Every row comes from one small tree of marks. The marks that hang from a mark follow it in brackets, in alphabetical order. Every link used is in the known rows. Which tree was each row made from?
Known rows
rari{zegik{makuf{molo mupe}}}: -0.26	-2.16	+1.40	-1.10	-0.03	+3.39	+1.56	-4.01	-0.95	+0.66	-2.29	+0.14	-2.17	+1.11	-1.57	-3.55	+0.92	-0.38	+2.20	+0.26	-1.56	+0.58	+1.83	-1.21
mupe{makuf{kason molo} tepad{nuse}}: -1.73	+0.52	+2.47	-1.63	-1.40	-1.67	+2.20	-3.25	-2.22	+3.68	+0.30	-0.35	-4.67	-1.76	-0.67	-0.90	-0.65	+3.17	+1.21	+3.90	-0.18	+0.93	-1.25	+1.40
pesi{makuf{kason kedob molo}}: +0.40	+0.38	+1.33	-1.73	-0.94	+4.13	+2.04	-5.77	+2.38	+2.03	-2.86	+0.35	-6.97	-2.08	-1.66	-0.92	+2.32	-1.53	-1.11	+0.68	-5.00	+1.88	-0.62	-3.81
makuf{kedob}: +0.49	+0.87	+1.84	+0.29	-0.74	-0.23	-0.98	-3.16	+1.15	+2.02	-1.40	+1.00	-2.01	+0.74	-1.38	-0.93	+0.76	-0.22	+0.49	-0.04	-2.01	+0.48	-1.51	-0.49
zegik{makuf}: -0.12	+1.07	-0.12	-0.40	+1.73	-0.67	-1.22	-2.20	-1.41	+1.52	-2.23	+2.28	-0.88	+1.40	-2.25	-4.03	+0.09	-0.20	+0.88	+0.49	+1.30	+0.92	+0.09	-1.24
mupe{makuf{kason} tepad}: -0.99	+2.26	+0.37	-0.75	+0.71	-3.33	-0.41	-1.37	-0.68	+3.43	-0.76	+1.40	-2.64	-1.61	-3.22	-1.19	-0.76	+1.59	+0.31	+3.97	-0.49	+0.11	-1.31	+0.13
pesi{makuf{kedob}}: -0.10	+1.34	+0.82	-0.52	-1.62	+0.98	-0.27	-3.74	+1.04	+1.90	-2.16	+1.93	-3.31	-0.66	-1.86	-2.26	+2.14	-1.54	+0.26	-0.36	-2.61	+1.57	-1.34	-2.43
tepad{mupe{makuf{kedob molo}} nuse}: -2.92	-0.98	+5.59	-0.25	-4.01	-1.40	+1.35	-7.88	-3.52	+3.24	+0.83	+0.24	-3.70	+1.94	+2.23	-0.35	+1.73	+2.94	+0.81	+2.44	-3.03	+0.94	-2.53	+2.95
makuf{molo mupe}: +1.77	-0.18	+0.31	-1.65	-1.92	+1.72	+2.20	-2.37	+0.60	+0.71	-1.29	+0.64	-4.50	-1.24	+0.22	-1.39	+1.21	+1.39	+0.93	+0.79	-3.24	-0.82	+0.30	-1.33
makuf{kedob molo mupe{tepad}}: +0.59	-0.28	+2.96	-2.24	-3.61	+0.72	+3.31	-2.44	+0.49	+1.50	+0.91	+0.34	-4.23	-1.66	-1.55	-1.63	+1.36	+1.80	+1.37	+1.05	-4.93	-0.70	-2.11	-0.21
mupe{makuf{kason kedob molo}}: -0.74	-0.96	+2.75	-0.29	-0.18	+1.09	+0.26	-6.53	+1.69	+3.06	-1.41	-1.19	-4.17	-0.40	-1.19	+1.53	+1.01	-0.69	-0.48	+2.54	-4.33	+0.95	-1.94	-1.80
mupe{tepad}: -0.51	+2.75	+0.09	-2.71	-1.01	-2.03	-0.37	+0.27	-0.94	+2.14	-1.09	+2.55	-1.29	-0.97	-1.96	-2.06	-0.57	+2.18	+1.06	+1.32	+0.15	-0.05	-1.23	+1.10
pesi{makuf}: +0.16	+2.39	-1.10	-1.43	-0.31	+0.33	-0.32	-1.98	-0.13	+1.27	-3.12	+2.43	-3.50	-0.91	-1.07	-2.87	+1.14	-0.72	-0.05	+0.38	-0.70	+1.24	-0.27	-1.88
pesi{makuf{mupe}}: +2.04	+1.49	-1.14	-1.14	-1.47	+0.43	+1.19	-1.05	+0.08	+0.39	-1.94	+2.31	-4.43	-1.80	-1.98	-3.34	+1.37	+0.48	+0.58	+0.27	-3.02	-0.25	+0.79	-3.09
makuf{kedob molo}: +0.24	+0.06	+2.35	-1.12	-1.92	+2.26	+0.56	-4.52	+0.67	+2.04	-1.81	-0.24	-3.33	+0.65	-0.17	+0.33	+1.26	-0.01	+0.46	+0.50	-3.44	+0.62	-1.67	-0.54
rari{zegik{makuf{kedob mupe}}}: +0.44	-2.06	+2.34	+1.30	-0.53	+2.04	-0.05	-4.28	+0.36	+2.15	-1.11	+0.64	-0.08	+1.52	-3.52	-3.93	+0.78	-1.56	+2.91	-1.10	-1.84	+0.78	-0.13	-1.51
zegik{makuf{kason mupe}}: +2.61	+0.16	-0.06	+0.80	+2.05	+0.53	+1.63	-2.50	+0.85	+1.37	-2.04	+2.07	-3.22	-1.53	-4.22	-3.91	+0.54	+0.52	-0.01	+0.31	-1.51	-0.48	+1.25	-3.96
mupe{makuf tepad}: -2.17	+2.02	+0.50	-1.71	-0.46	-4.05	-1.04	-0.14	-2.24	+2.36	-0.43	+1.97	-0.97	-0.09	-1.96	-1.17	-1.09	+1.46	+1.31	+3.00	-0.10	+0.26	-2.09	+2.09
pozo{makuf{molo mupe}}: +1.12	-0.14	-0.69	-1.44	-1.94	+0.94	+2.19	-3.72	+1.22	+0.28	+0.34	-0.33	-5.00	-0.07	-0.29	-0.16	+0.97	+0.79	-0.57	+2.40	-4.18	-0.75	+0.12	-0.57

Which tree is each row?
-1.63	+0.97	+3.47	+0.82	-2.03	-3.36	+0.71	-4.04	-1.31	+4.72	+0.94	+0.28	-3.16	-0.65	-2.92	-1.22	-0.40	+2.69	+1.27	+2.32	-1.22	+1.75	-3.07	+1.15
mupe{makuf{kason kedob} tepad{nuse}}
-2.12	+0.11	+4.86	+1.05	-3.45	-3.63	+0.13	-6.02	-3.42	+3.29	+1.02	+1.33	-2.13	+1.89	+0.88	-1.09	+1.61	+2.54	+1.53	+2.02	-1.50	+0.73	-2.92	+2.42
tepad{mupe{makuf{kedob}} nuse}
+0.13	+0.52	+0.78	+0.77	+2.90	+1.91	-1.49	-3.61	+0.78	+2.57	-4.15	+0.83	-1.37	+0.52	-3.61	-3.28	+0.00	-1.14	+1.44	+0.09	+1.67	+1.68	+2.04	-1.88
rari{zegik{makuf{kason}}}
+0.89	+0.44	+0.83	-2.97	-2.79	+0.09	+2.85	-0.64	-0.85	+0.91	+0.20	+1.00	-4.01	-2.01	-1.17	-2.20	+0.34	+2.67	+1.29	+1.86	-2.93	-1.14	-0.62	+0.35
makuf{molo mupe{tepad}}
+1.52	-0.43	+2.71	-1.23	-2.88	+1.62	+3.94	-3.16	+2.00	+2.01	+0.36	+0.06	-5.99	-3.39	-2.47	-0.90	+1.11	+1.65	+0.37	+1.44	-6.10	-0.67	-1.12	-1.58
makuf{kason kedob molo mupe{tepad}}
+2.90	-1.29	+2.01	+0.14	-1.84	+3.21	+2.80	-4.63	+2.90	+2.27	-0.92	-0.83	-5.78	-2.25	-1.33	+0.06	+2.07	+0.67	-0.54	+0.69	-5.81	-0.57	-0.06	-3.27
makuf{kason kedob molo mupe}
-1.70	-0.73	+4.13	-0.20	-1.79	-0.05	+1.02	-6.93	-0.56	+3.16	-0.69	+0.31	-4.76	+0.56	-0.27	+1.01	+1.90	+0.97	-0.54	+3.32	-4.62	+0.58	-1.62	-0.25
tepad{mupe{makuf{kason kedob molo}}}
+1.14	+1.63	+1.24	-0.96	-3.49	-2.87	+2.28	-0.31	-1.98	+2.30	+1.71	+1.32	-3.25	-1.49	-1.22	-3.65	-0.37	+4.74	+2.47	+0.81	-0.16	-0.69	-0.64	+1.68
makuf{mupe{tepad{nuse}}}
-2.48	+0.84	+3.86	-0.52	-3.31	-4.57	+0.06	-3.14	-2.92	+4.26	+1.61	+0.59	-1.49	+0.67	-1.05	-1.64	-0.21	+2.26	+2.73	+2.24	-0.30	+1.60	-3.93	+2.61
mupe{makuf{kedob} tepad{nuse}}
+1.16	-0.26	+2.60	-0.78	-0.53	+3.21	+1.30	-5.17	+2.91	+2.56	-2.00	-0.39	-5.33	-1.12	-1.01	+0.86	+1.30	-0.28	-0.68	+0.60	-4.07	+0.58	-0.74	-2.31
makuf{kason kedob molo}
-2.01	+1.58	+1.69	-1.11	-1.90	-4.85	-0.13	-1.46	-3.60	+3.44	+0.89	+1.18	-1.28	+0.54	-0.94	-2.12	-0.88	+3.29	+2.43	+2.82	+1.82	+1.20	-2.48	+3.32
mupe{makuf tepad{nuse}}
-2.59	+0.54	+2.45	-2.58	-2.67	-2.87	+1.46	-2.72	-4.01	+3.02	+0.52	+0.21	-3.39	+0.22	+0.25	-1.17	-0.64	+3.26	+2.07	+3.47	+0.48	+1.15	-2.38	+3.18
mupe{makuf{molo} tepad{nuse}}
+0.59	+1.51	-0.68	-1.91	+0.10	+3.54	+2.02	-3.85	+1.05	+1.36	-3.46	+0.96	-7.11	-2.40	-1.36	-1.43	+1.72	-0.40	-1.36	+1.30	-2.68	+1.38	+0.96	-3.28
pesi{makuf{kason molo}}
+1.75	+0.87	+2.09	-2.12	-3.01	+0.41	+4.76	-2.34	-0.11	+2.57	+0.78	+0.28	-6.43	-3.07	-1.39	-2.40	+0.40	+4.66	+1.32	+1.23	-2.14	-0.59	+0.23	+0.40
makuf{kason molo mupe{tepad{nuse}}}
-1.22	+2.06	+1.77	-0.48	-0.93	-4.03	+0.09	-2.39	-2.01	+4.33	+0.13	+0.89	-3.52	-1.29	-2.11	-1.38	-0.86	+3.29	+1.62	+3.34	+0.93	+1.18	-1.23	+1.52
mupe{makuf{kason} tepad{nuse}}
-2.36	-1.90	+3.51	-0.55	-0.25	+4.10	+0.29	-6.00	-0.19	+1.95	-2.46	-0.24	-1.28	+2.74	-1.07	-2.43	+1.22	-1.90	+1.87	-0.19	-1.10	+2.40	-0.20	-0.43
rari{zegik{makuf{kedob molo}}}
-1.35	+1.15	+2.58	-0.17	-0.29	-2.67	+0.01	-3.09	+0.47	+3.92	+0.15	+0.32	-2.63	-0.72	-3.59	-0.40	-0.29	+0.43	+0.60	+2.40	-2.78	+0.69	-2.87	-0.35
mupe{makuf{kason kedob} tepad}
-1.65	-0.83	+3.19	-0.32	-1.57	-0.01	-0.63	-5.47	-0.26	+2.42	-0.74	-0.69	-2.80	+1.14	-0.26	+0.69	+1.00	-0.83	+0.44	+2.62	-3.26	+0.75	-2.84	-0.41
mupe{makuf{kedob molo}}
-1.57	+0.35	+2.27	-0.90	-0.50	-0.75	+1.20	-5.41	-1.85	+2.49	-1.67	+0.85	-4.98	-0.21	+0.28	+0.70	+0.98	+1.97	-0.97	+3.86	-2.93	+0.02	-0.09	+0.70
tepad{mupe{makuf{kason molo}}}
+2.10	-0.84	+1.19	-0.87	-2.27	+4.42	+3.89	-5.19	+3.32	+1.41	-1.61	+0.48	-7.78	-3.15	-2.18	-1.20	+3.30	-0.84	-0.80	+0.26	-7.38	+0.58	+0.41	-4.76
pesi{makuf{kason kedob molo mupe}}
+1.44	+0.72	+2.29	-1.07	-2.88	-1.45	+1.81	-0.81	+0.17	+2.06	+1.05	+1.30	-2.54	-1.46	-2.89	-2.22	+0.75	+1.50	+1.58	+0.39	-3.72	-1.07	-1.70	-0.35
makuf{kedob mupe{tepad}}
+0.19	-0.65	+4.11	-1.66	-5.27	+0.22	+4.41	-3.37	-0.77	+2.33	+2.30	+0.14	-4.54	-1.59	-0.52	-2.62	+0.94	+3.59	+2.17	+0.34	-3.62	-0.16	-1.94	+1.64
makuf{kedob molo mupe{tepad{nuse}}}
+0.56	-0.05	+0.68	-0.64	+2.27	+2.79	+0.92	-4.07	-0.27	+1.83	-3.34	+1.00	-4.24	-0.17	-2.31	-3.05	+1.02	-0.29	-0.63	+0.63	-0.77	+1.61	+0.63	-2.75
zegik{makuf{kason molo}}
-0.27	+0.20	+1.12	-0.79	+0.57	+0.42	+0.13	-4.37	+0.15	+2.68	-2.31	-0.29	-4.13	-0.94	-1.11	+0.47	+0.26	+0.37	-0.42	+3.70	-1.95	+0.70	-0.38	-1.51
mupe{makuf{kason molo}}
+2.48	+0.86	+1.80	-0.69	-1.83	-0.62	+2.44	-1.82	+2.15	+2.59	+0.70	+1.05	-4.16	-3.17	-3.86	-2.17	+0.87	+1.49	+0.72	+0.53	-4.43	-0.86	-0.96	-2.05
makuf{kason kedob mupe{tepad}}
-0.96	+0.38	+4.73	+1.61	-2.31	-2.57	+0.73	-6.50	-1.86	+4.35	+0.37	+0.66	-3.80	+0.51	-0.26	-0.51	+1.78	+2.89	+0.41	+2.49	-1.88	+1.64	-1.50	+1.17
tepad{mupe{makuf{kason kedob}} nuse}
+2.84	+0.04	+0.37	-1.04	-0.77	+2.61	+2.54	-2.95	+2.11	+1.48	-1.83	-0.46	-6.02	-2.73	-1.37	-0.77	+1.05	+1.48	-0.06	+1.21	-3.86	-0.76	+1.01	-2.74
makuf{kason molo mupe}
-2.47	+0.18	+2.39	-2.05	-1.59	-1.36	+0.49	-4.77	-3.68	+1.71	-1.21	+1.21	-3.10	+1.99	+1.71	+0.13	+0.82	+1.95	+0.19	+3.88	-1.86	-0.12	-1.13	+1.74
tepad{mupe{makuf{molo}}}
+3.47	+0.08	+1.48	+1.39	-0.91	+1.11	+1.43	-3.21	+3.23	+2.57	-0.51	+0.18	-4.31	-1.90	-3.29	-0.87	+1.16	+0.23	+0.04	-0.40	-4.47	-0.37	-0.03	-3.56
makuf{kason kedob mupe}
-0.94	+1.33	+1.60	+0.48	-0.07	-2.62	-0.65	-3.83	-1.67	+3.15	-1.44	+2.10	-3.01	+0.20	-1.21	-0.21	+0.66	+1.94	-0.28	+3.35	-1.37	+0.15	+0.00	-0.23
tepad{mupe{makuf{kason}}}
+0.40	+1.66	-0.76	-1.70	-2.51	-2.66	+1.72	-0.78	-0.16	+1.42	+1.89	+1.42	-3.04	-0.44	-2.44	-1.85	-0.45	+1.48	+0.72	+2.13	-2.38	-0.90	-0.83	+0.69
pozo{makuf{mupe{tepad}}}
+1.69	+0.56	+0.78	-2.52	-1.84	+0.95	+3.65	-1.41	+1.12	+1.55	-0.40	+0.80	-5.72	-3.54	-1.98	-1.63	+0.34	+2.66	+0.02	+1.95	-3.85	-1.10	+0.50	-1.05
makuf{kason molo mupe{tepad}}
-1.63	+0.10	+3.45	-0.42	-2.02	-0.97	+1.82	-6.69	-2.96	+3.56	-0.53	+0.51	-5.66	+0.30	+1.21	-0.30	+1.06	+4.08	+0.42	+3.48	-1.23	+1.07	+0.08	+1.61
tepad{mupe{makuf{kason molo}} nuse}
-2.20	+0.38	+3.35	+0.42	-2.09	-2.93	-0.96	-5.05	-2.05	+2.91	+0.19	+1.65	-1.42	+1.92	-0.29	-0.33	+1.25	+0.71	+0.62	+2.24	-2.55	+0.44	-2.25	+1.17
tepad{mupe{makuf{kedob}}}
+0.64	+0.28	+2.17	-2.39	-4.41	-0.59	+4.04	-1.63	-2.09	+1.46	+1.01	+0.60	-4.82	-1.62	+0.04	-3.06	+0.19	+4.79	+2.07	+1.26	-1.69	-0.38	-0.60	+1.57
makuf{molo mupe{tepad{nuse}}}
+2.67	-0.85	+1.44	+1.64	+0.89	+1.51	+1.20	-4.24	+1.93	+2.14	-0.83	+1.75	-3.29	-0.96	-4.42	-3.94	+1.43	-0.42	+0.81	-0.27	-3.60	+0.62	-0.09	-4.23
zegik{makuf{kason kedob mupe}}
